Each row comes from the steps of one walk. Every step used is in the known rows, and no mark comes twice. Write the walk behind each row, first mark first.
Known rows
s/t/y: 0	4	1	8	-8	-5	4	13	-2	-2	-12	-6	-4	1	16	-2	-13	5	3	-4	1	-1	9	5	-8	7	7	0	12	10	-6	7	-13	7	-27	9	13	6	-7	-2	5	-3	1	4	-2	-6	-11	21	4	-16	1	4	1	3	1	11	-3	1	0	8	-4	-8
x/s/t/y: 3	4	5	8	-13	-2	6	27	-2	-2	9	-13	-4	0	16	-5	-14	5	-2	1	9	1	9	2	2	1	4	-3	6	-13	-4	6	-11	0	-25	12	7	8	-7	-1	5	-5	4	-6	8	-9	-12	27	10	-7	-1	2	-1	5	-2	8	0	8	-6	10	-3	-8
x/y: -1	5	-3	4	-5	-1	-2	-1	-1	2	-3	7	-1	-1	-1	-5	-8	4	-7	-3	3	-6	-2	-1	-1	-3	-3	1	4	6	-4	0	-4	-5	2	2	4	0	12	-1	2	-1	-2	1	-5	-28	-8	0	6	-8	-2	-2	-3	4	-1	1	14	-3	-3	4	-1	2
s/u: 4	-1	-2	-3	-1	5	6	2	-3	-1	-9	6	-6	0	-2	-3	4	-3	-1	-14	0	0	-2	0	5	-5	-1	2	-6	-2	1	-4	6	-2	13	5	-1	4	-4	1	-1	0	3	0	5	4	0	-3	5	8	5	-17	-8	-3	4	12	-1	1	-1	1	6	1
l/t/y/s/u/x: 3	-7	-9	4	-7	2	10	12	2	-6	-6	-14	0	1	5	-7	-14	-7	-2	-14	-1	18	12	10	30	34	-7	-6	-1	-4	-2	2	-3	2	-7	8	14	6	-13	1	3	-13	14	-5	6	-7	-14	2	2	45	9	-13	-7	-5	8	17	-2	5	-7	7	0	-2
l/t/y: 1	-5	-3	7	-11	1	-1	3	2	-3	-3	-17	4	3	5	-2	-17	2	-1	0	-4	-2	7	3	-8	5	0	-7	-1	6	-7	5	-16	5	-29	6	10	4	-7	-1	7	-10	4	0	-1	-4	-12	-5	0	39	2	5	-6	2	2	0	2	-1	-1	7	-3	-6
u/t/y: 0	4	0	4	-7	-1	1	11	2	1	-9	-12	17	-2	15	-8	-14	2	5	4	0	1	7	14	-6	30	5	-4	2	3	-8	3	-6	5	-20	3	12	4	-3	-1	1	-3	2	1	3	-5	-9	-8	6	8	7	2	-1	0	-5	1	-1	-4	4	1	-4	-5
l/t/y/u: 6	-5	-4	2	-8	-5	2	6	-2	-7	-5	-17	-4	3	7	-2	-14	-3	1	7	-6	20	4	4	-2	8	0	1	5	8	-7	2	-17	4	-52	6	9	12	-5	1	7	-10	7	4	2	-3	-12	2	-7	36	6	0	-5	-1	-2	-1	-1	3	-2	9	0	-8
l/t/y/u/x/s: 3	-4	-1	4	-4	-2	6	22	8	-6	5	-22	-2	0	8	-6	-12	-4	-7	4	10	19	8	5	10	41	-6	-7	1	-16	1	1	-11	-1	-53	8	13	9	-9	-1	7	-19	9	0	11	-4	-17	6	-4	39	4	2	1	1	-8	1	0	10	-16	5	-3	-10
x/t/y: -1	6	3	-1	-5	3	3	25	4	-2	-5	-11	-2	7	11	-3	-14	3	-1	-1	1	-4	10	1	-11	6	4	-1	-6	-3	-4	7	-14	4	-25	7	4	6	-8	0	16	-7	2	1	-4	-5	-8	-6	7	-13	11	1	2	2	-3	2	-10	5	-13	12	-4	-3
t/y: -1	-2	-1	7	-4	-1	1	0	-1	-6	-6	-12	3	1	2	-2	-15	2	-5	-2	2	-2	2	3	0	4	5	-1	4	5	-7	3	-8	10	-24	4	7	0	-8	-4	3	0	-2	1	-2	-9	-8	0	6	-4	5	-6	-1	3	2	1	1	1	6	7	-3	0
l/t/y/u/x: 3	-7	-4	1	-4	-5	3	9	6	-8	-9	-19	0	3	9	-5	-16	-9	1	1	-4	20	8	9	-3	42	-3	-4	5	3	-5	0	-13	3	-49	13	10	8	-8	0	6	-16	6	1	2	-2	-13	0	-12	38	4	3	0	-6	-4	3	-4	9	-7	7	-5	-8
u/l/t/y: -7	-5	-7	6	-6	1	1	-2	-11	-13	-11	-11	1	-2	13	1	-18	-7	-7	3	-30	-1	13	11	-10	-3	0	1	-1	5	-8	8	-11	1	-24	12	8	5	-7	-5	5	-8	7	-8	-9	2	0	-6	6	37	8	-1	-2	1	3	0	-6	6	-8	3	-7	-11
u/x: -3	0	5	-3	5	-3	3	3	5	0	0	0	4	0	-1	-3	-4	-4	-2	-1	3	2	7	5	3	37	-5	-5	1	-6	7	0	2	-1	5	1	3	0	-2	-1	-1	-5	-1	0	1	3	-1	-1	-5	1	-1	0	1	-3	-1	5	0	3	-3	-4	-1	-1
x/y/s/t: 6	7	-5	3	-12	2	4	13	-1	9	0	3	-2	3	12	-6	-2	5	-9	3	-1	9	6	4	25	0	-1	3	13	5	-4	3	-10	-10	0	2	3	4	11	1	3	-7	1	-8	-8	-29	-14	36	0	-18	-5	5	0	1	1	8	13	2	-7	9	-4	-1
l/t: 4	-3	-3	-1	-7	4	-1	0	-3	-1	3	-9	0	3	3	-1	-1	-2	5	0	-5	1	5	-2	-6	2	-4	-1	-4	2	-4	1	-9	-4	-2	3	4	3	2	5	0	-8	0	-4	0	5	1	-4	-5	39	-6	6	-2	-5	0	2	-2	-6	-4	2	-4	-2
x/t: 2	5	3	-6	-4	1	6	24	5	4	-1	2	-3	1	7	-3	1	0	7	0	-1	-1	9	1	-8	3	0	-3	-10	-9	-2	2	-7	-5	3	0	-5	4	0	2	12	-7	3	0	-1	2	-2	-6	-4	-12	3	6	4	-4	-5	-4	-10	1	-14	1	-1	-1
u/l/t/y/s: -2	-8	-6	11	-8	-1	-4	0	-13	-10	-6	-19	3	-5	14	-2	-14	-7	-9	6	-26	14	10	6	27	-7	-3	-3	-1	-1	-8	7	-10	2	-26	8	10	8	-7	-8	3	-6	5	-15	-11	-4	-3	6	3	40	10	1	-6	1	4	1	-4	9	-9	5	-5	-10
y/t: 0	-1	-1	-12	-4	-6	4	7	-2	2	-1	-2	-1	-3	1	-4	6	0	2	3	0	-6	-6	0	-19	12	-2	1	-6	-2	-6	0	-2	-2	-13	5	-3	14	2	0	1	-13	0	-2	1	0	-3	5	-9	2	-6	6	-1	0	-2	-3	-8	13	-6	-1	-2	-2
s/u/x: 1	-3	-2	-1	4	0	11	4	6	-1	-9	5	0	0	-2	-6	-1	-5	1	-18	-1	2	2	8	1	33	-4	-5	-2	-5	3	-4	12	-1	17	1	1	4	-6	0	0	-2	2	3	4	3	-7	-2	2	8	5	-15	-4	-6	1	17	-1	2	-4	-4	3	2
y/l/t: 9	-9	-1	18	0	2	1	-5	-2	-4	6	0	1	-4	5	2	2	-8	-1	-4	-1	14	3	0	13	0	0	4	-4	1	-2	4	-8	-2	2	-6	12	-2	9	2	1	-6	13	-7	-5	5	-1	7	-10	40	7	-1	-3	1	-1	0	-9	-12	-2	0	-5	-4
y/u/t: 7	2	-3	0	-2	-4	3	16	3	1	-4	-3	11	-5	13	-10	3	0	4	9	-4	22	-2	10	2	29	-2	-1	1	5	-3	0	1	-5	-22	0	0	7	3	0	2	-2	8	11	3	3	-1	5	-11	6	6	6	-4	-8	-8	-1	-5	-4	-1	3	-2	0
u/t/y/s: 5	1	-1	6	-12	2	-1	11	-1	0	-3	-14	19	0	17	-12	-11	3	1	7	0	14	9	11	32	31	3	-1	-2	-1	-5	3	-5	2	-18	-1	9	1	-4	-4	5	-3	7	-1	-4	-11	-8	6	3	9	6	1	-4	5	0	2	-4	1	2	5	-5	0
u/x/y/l/t: 7	-2	0	20	0	-3	5	-3	1	2	-3	9	2	-3	3	-4	-5	-10	-14	-8	7	8	8	7	13	31	-5	0	-2	3	-4	3	-7	-10	9	-7	19	1	12	1	2	-11	19	-9	-9	-21	-9	3	-6	32	4	-2	-3	-1	-1	8	1	-13	-13	4	-10	1

Which walk is each row?
4	1	3	22	-3	1	3	3	-2	-3	-6	-6	19	-5	18	-10	-12	-4	-5	-4	5	10	3	15	14	28	10	3	-1	4	-8	7	-5	4	-13	-7	20	-8	1	-6	9	3	16	-1	-6	-5	-3	3	-2	12	15	-7	-4	5	-5	2	-16	-14	1	4	-8	-8 : u/t/y/l
-1	5	-6	7	-3	-1	7	24	-14	-9	-1	-8	-7	-6	21	-4	-6	-4	-9	9	-16	26	9	11	5	-2	0	-1	3	-13	-7	3	-6	-3	-54	11	2	17	-8	-10	9	-8	10	-4	5	-1	-1	34	4	-7	11	1	-2	4	-7	11	-4	17	-21	10	-5	-17 : x/s/t/y/u/l
4	0	2	2	-5	7	12	12	0	2	9	0	-6	-2	2	-6	7	-1	-3	-12	10	3	0	-4	9	-6	-4	-1	-9	-26	1	0	10	-9	10	1	-3	4	-3	1	2	-3	9	-5	20	2	-3	2	11	6	3	-20	-9	2	-1	12	0	4	-8	1	8	-1 : x/s/u
3	2	-5	1	-3	-1	0	5	-2	-11	-5	-13	-4	1	3	-5	-12	1	-2	3	2	17	-1	4	4	1	5	2	7	10	-3	3	-11	5	-55	4	4	4	-4	-2	5	-6	5	9	1	-8	-9	7	-2	-1	7	-1	-5	4	-3	0	-1	9	1	10	1	-4 : t/y/u
2	-4	3	0	3	0	1	15	9	2	16	-6	1	-4	1	-2	-5	-2	-8	4	12	2	4	4	13	36	-2	-9	-5	-29	8	-1	3	-8	2	2	-1	2	-2	0	-1	-5	4	-6	10	2	-3	3	-1	5	-6	-3	4	0	1	3	-2	7	-14	-6	-1	-2 : u/x/s
6	-5	-4	7	-13	7	6	7	-4	-7	-7	-16	-2	4	5	-8	-9	1	-2	-11	-4	16	10	4	29	0	-3	-2	-3	-4	-5	6	-5	1	-10	8	10	5	-7	0	5	-7	13	-7	-1	-6	-13	4	4	43	8	-15	-7	1	8	13	2	4	-2	15	4	-2 : l/t/y/s/u
4	1	1	24	-1	0	1	-4	-2	-10	0	-2	2	-1	4	0	-11	-7	-8	-3	9	6	2	4	17	-2	5	3	5	0	-4	5	-9	8	-21	-8	15	-9	-5	-1	6	-1	14	-4	-6	-7	-6	6	0	0	15	-11	-3	5	0	4	-12	-5	5	6	-3	-8 : t/y/l
-1	-6	-12	3	4	-1	-2	2	-13	-6	-8	-3	-3	-4	13	4	5	-12	-3	11	-31	23	9	8	-3	-6	-6	2	-1	7	-5	2	-9	-6	-29	3	-2	11	-2	-3	7	-10	6	-3	-4	9	8	7	-13	42	9	3	-4	-6	-4	-3	-13	8	-14	4	-3	-6 : y/u/l/t
-5	4	-7	5	-7	5	13	22	-10	-5	-13	-8	-8	2	16	-6	-5	-7	-9	-4	-20	16	13	12	29	-11	-2	1	-12	-12	-5	3	-2	1	-5	7	1	10	-13	-4	19	-7	11	-10	-3	-6	-4	2	12	-2	24	-17	-5	-1	-1	13	-17	15	-20	9	0	-6 : x/t/y/s/u/l
4	2	-3	-1	-13	2	1	28	1	-1	-1	-18	0	4	13	-7	-10	4	-5	2	2	10	12	-1	26	4	1	-3	-3	-9	-3	6	-19	4	-21	3	3	3	-7	-2	12	-12	2	-5	-6	-9	-8	8	4	-10	12	1	0	2	-2	-2	-10	5	-17	12	-1	-6 : x/t/y/s
1	2	4	-12	4	1	7	28	10	7	-4	-1	-1	2	7	1	-8	-2	-1	-2	-2	1	11	7	-9	38	-4	-7	-8	-8	2	-2	-4	1	6	2	-1	5	-3	0	9	-9	3	-1	-2	3	-4	-11	-6	-11	0	6	4	-11	-5	2	-13	5	-18	-2	-3	0 : u/x/t
5	5	-2	0	-7	-3	2	16	-2	2	0	0	-3	0	13	-1	4	-1	2	1	2	17	7	4	31	-3	-2	0	8	0	-3	3	-6	-5	-2	-2	-1	6	1	1	-2	-1	4	-4	-2	-3	-6	33	-6	-11	-2	8	3	-1	-1	10	-2	7	-2	1	-4	1 : y/s/t
5	-3	-1	1	-8	5	10	13	0	2	-1	-2	13	-2	13	-12	7	-2	5	-10	-2	17	1	14	37	20	-2	1	-8	-7	-2	1	8	-5	17	-2	2	4	-3	3	-1	3	11	-2	2	1	1	3	2	17	9	-13	-8	-4	0	12	-7	-2	-2	2	4	3 : y/s/u/t
3	0	6	-2	-2	-3	8	32	8	1	10	-3	2	-4	12	-3	2	-4	0	1	6	9	6	6	4	35	-4	-8	-1	-23	3	2	2	-6	2	7	2	8	-5	-1	0	-7	5	-6	10	1	-6	24	0	-7	-3	5	10	-1	1	10	-1	5	-15	-3	-3	-4 : u/x/s/t
5	-2	-7	1	0	5	4	3	-4	-1	-1	-2	-6	2	-2	-6	8	-3	2	-12	2	14	-2	3	39	-6	-2	1	-5	-8	2	-1	6	-6	15	-1	-3	6	-3	1	-3	1	8	-4	10	-5	-2	10	3	6	11	-13	-7	-3	3	13	-2	5	-2	2	6	3 : y/s/u
-2	-2	-12	7	-2	10	8	-3	-16	-2	-14	4	-5	-1	10	-6	1	-11	-11	-12	-25	15	9	9	28	-17	-10	7	-6	-3	-2	1	-1	-16	11	3	4	14	10	-2	2	-8	9	-15	-3	-24	-3	8	5	40	13	-16	-10	-4	5	14	8	2	-18	8	1	-3 : x/y/s/u/l/t
-8	3	-5	3	4	6	13	-6	-15	-6	-13	9	-9	-3	5	0	4	-10	-3	-9	-25	3	3	9	2	-15	-6	1	-9	-6	-1	0	13	-2	14	5	-3	9	-6	-2	5	5	7	-8	2	5	9	-2	11	9	13	-18	-7	-7	0	12	-7	4	-7	0	4	-3 : s/u/l
1	2	-4	2	-2	6	-2	-2	-5	1	-1	0	0	4	-2	-4	-2	7	-6	-1	6	7	0	1	33	-3	0	1	5	-4	-2	1	-5	-11	0	-2	1	-1	8	-2	1	-1	3	-6	-6	-32	-6	11	2	-6	0	-4	-4	6	2	-2	13	5	-7	9	-2	0 : x/y/s
4	6	1	24	-7	-4	7	11	-4	-8	-6	0	-7	1	17	-3	-9	-6	-6	-1	4	12	10	6	12	-1	7	4	9	9	-8	7	-12	5	-19	0	16	1	-3	0	5	-2	13	-7	-9	-5	-10	29	-2	-13	10	0	2	4	-1	16	-13	-7	1	5	-7	-6 : s/t/y/l
3	3	3	-8	-1	4	17	29	11	3	-9	5	-6	2	8	0	0	-6	-1	-14	0	2	7	8	-6	29	-8	-8	-14	-10	4	-3	4	-3	20	3	-4	11	-4	6	8	-8	9	2	8	6	-5	-11	-1	1	8	-12	2	-8	-9	17	-14	7	-19	3	2	2 : s/u/x/t
-3	-2	-7	8	-3	3	11	2	-13	-11	-20	-5	-5	0	12	-1	-13	-9	-2	-11	-29	1	13	9	-6	-8	-5	-1	-3	6	-7	4	-5	1	-11	10	7	13	-9	-1	8	-4	9	-8	0	1	-3	-6	11	49	15	-17	-11	-7	4	18	-10	5	-6	5	-1	-6 : s/u/l/t/y
1	8	-6	2	-8	-4	7	16	5	8	-3	6	-2	1	11	-6	-5	3	-10	0	4	11	10	11	29	34	-7	-5	11	3	-4	2	-4	-9	4	6	7	1	4	-1	1	-6	2	-11	-7	-30	-15	28	-4	-14	1	4	3	1	-2	15	7	4	-10	4	-10	0 : u/x/y/s/t
-4	-9	-5	5	-1	5	10	8	-13	-4	3	-2	-10	-5	8	-4	7	-11	-4	-10	-22	7	7	4	8	-14	-8	-4	-21	-25	-1	3	8	-12	11	7	2	14	-7	2	6	-10	11	-14	12	11	5	-1	13	52	9	-14	-9	-3	1	12	-3	7	-24	0	2	-5 : x/s/u/l/t
6	4	-1	21	0	6	14	4	-2	-6	-12	-3	12	-5	20	-13	-7	-5	-3	-15	7	12	4	17	22	22	5	4	-6	4	-7	3	3	4	0	-4	13	-2	-1	2	7	4	21	-1	2	-5	-3	-3	7	13	21	-20	-8	1	-1	15	-16	-10	2	12	-1	-2 : s/u/t/y/l
4	-2	3	4	-4	6	14	20	0	2	6	-1	14	-8	15	-11	9	0	6	-8	8	0	1	11	9	23	-1	-3	-12	-26	2	2	12	-6	17	4	0	6	-1	2	5	-4	11	0	20	1	1	-1	10	20	9	-13	-6	-4	-3	13	1	-2	-14	1	5	0 : x/s/u/t
6	4	-7	3	-11	-6	6	21	-1	-5	-10	-11	-10	5	14	-4	-7	1	0	6	2	16	6	4	-2	8	-2	2	18	13	-9	4	-12	6	-52	10	6	11	-5	1	8	-7	6	12	4	-8	-10	29	-5	-15	7	3	-3	-1	-3	10	-4	6	-4	13	-1	-9 : s/t/y/u
-1	1	-4	-1	0	-1	3	-4	8	6	-3	8	1	1	0	-3	-12	-2	-8	-3	5	-4	1	10	-2	32	-6	-6	6	2	0	-3	1	-5	4	1	10	3	2	1	0	-5	2	1	-2	-23	-6	-4	5	-5	0	-1	2	0	-2	6	15	-4	-5	4	-2	0 : u/x/y
5	-1	-5	17	2	7	15	-5	-1	0	-10	11	-4	1	4	-6	-2	-10	-8	-22	3	9	8	9	15	27	-7	0	-2	-1	-3	3	4	-11	23	-4	15	1	10	1	5	-11	20	-8	0	-21	-7	0	-1	38	12	-20	-8	-6	3	21	-1	-15	-14	5	-2	-4 : s/u/x/y/l/t
4	8	-3	-7	-4	1	6	30	1	-1	-7	-15	-5	4	8	-6	-8	0	0	1	1	19	4	2	-4	4	0	-1	-2	0	-7	3	-17	4	-53	3	6	10	-8	3	19	-12	11	8	-1	-4	-13	2	-9	-11	10	3	0	0	-7	-2	-11	13	-13	13	2	-9 : x/t/y/u
3	5	-5	5	-10	8	6	9	1	6	-8	5	12	-2	14	-17	2	1	1	-12	0	10	6	16	34	19	-5	0	-4	-1	-5	1	6	-9	21	-3	5	5	13	0	2	-1	7	0	3	-28	-6	5	10	9	12	-18	-8	1	2	13	10	-8	-6	8	-1	5 : x/y/s/u/t
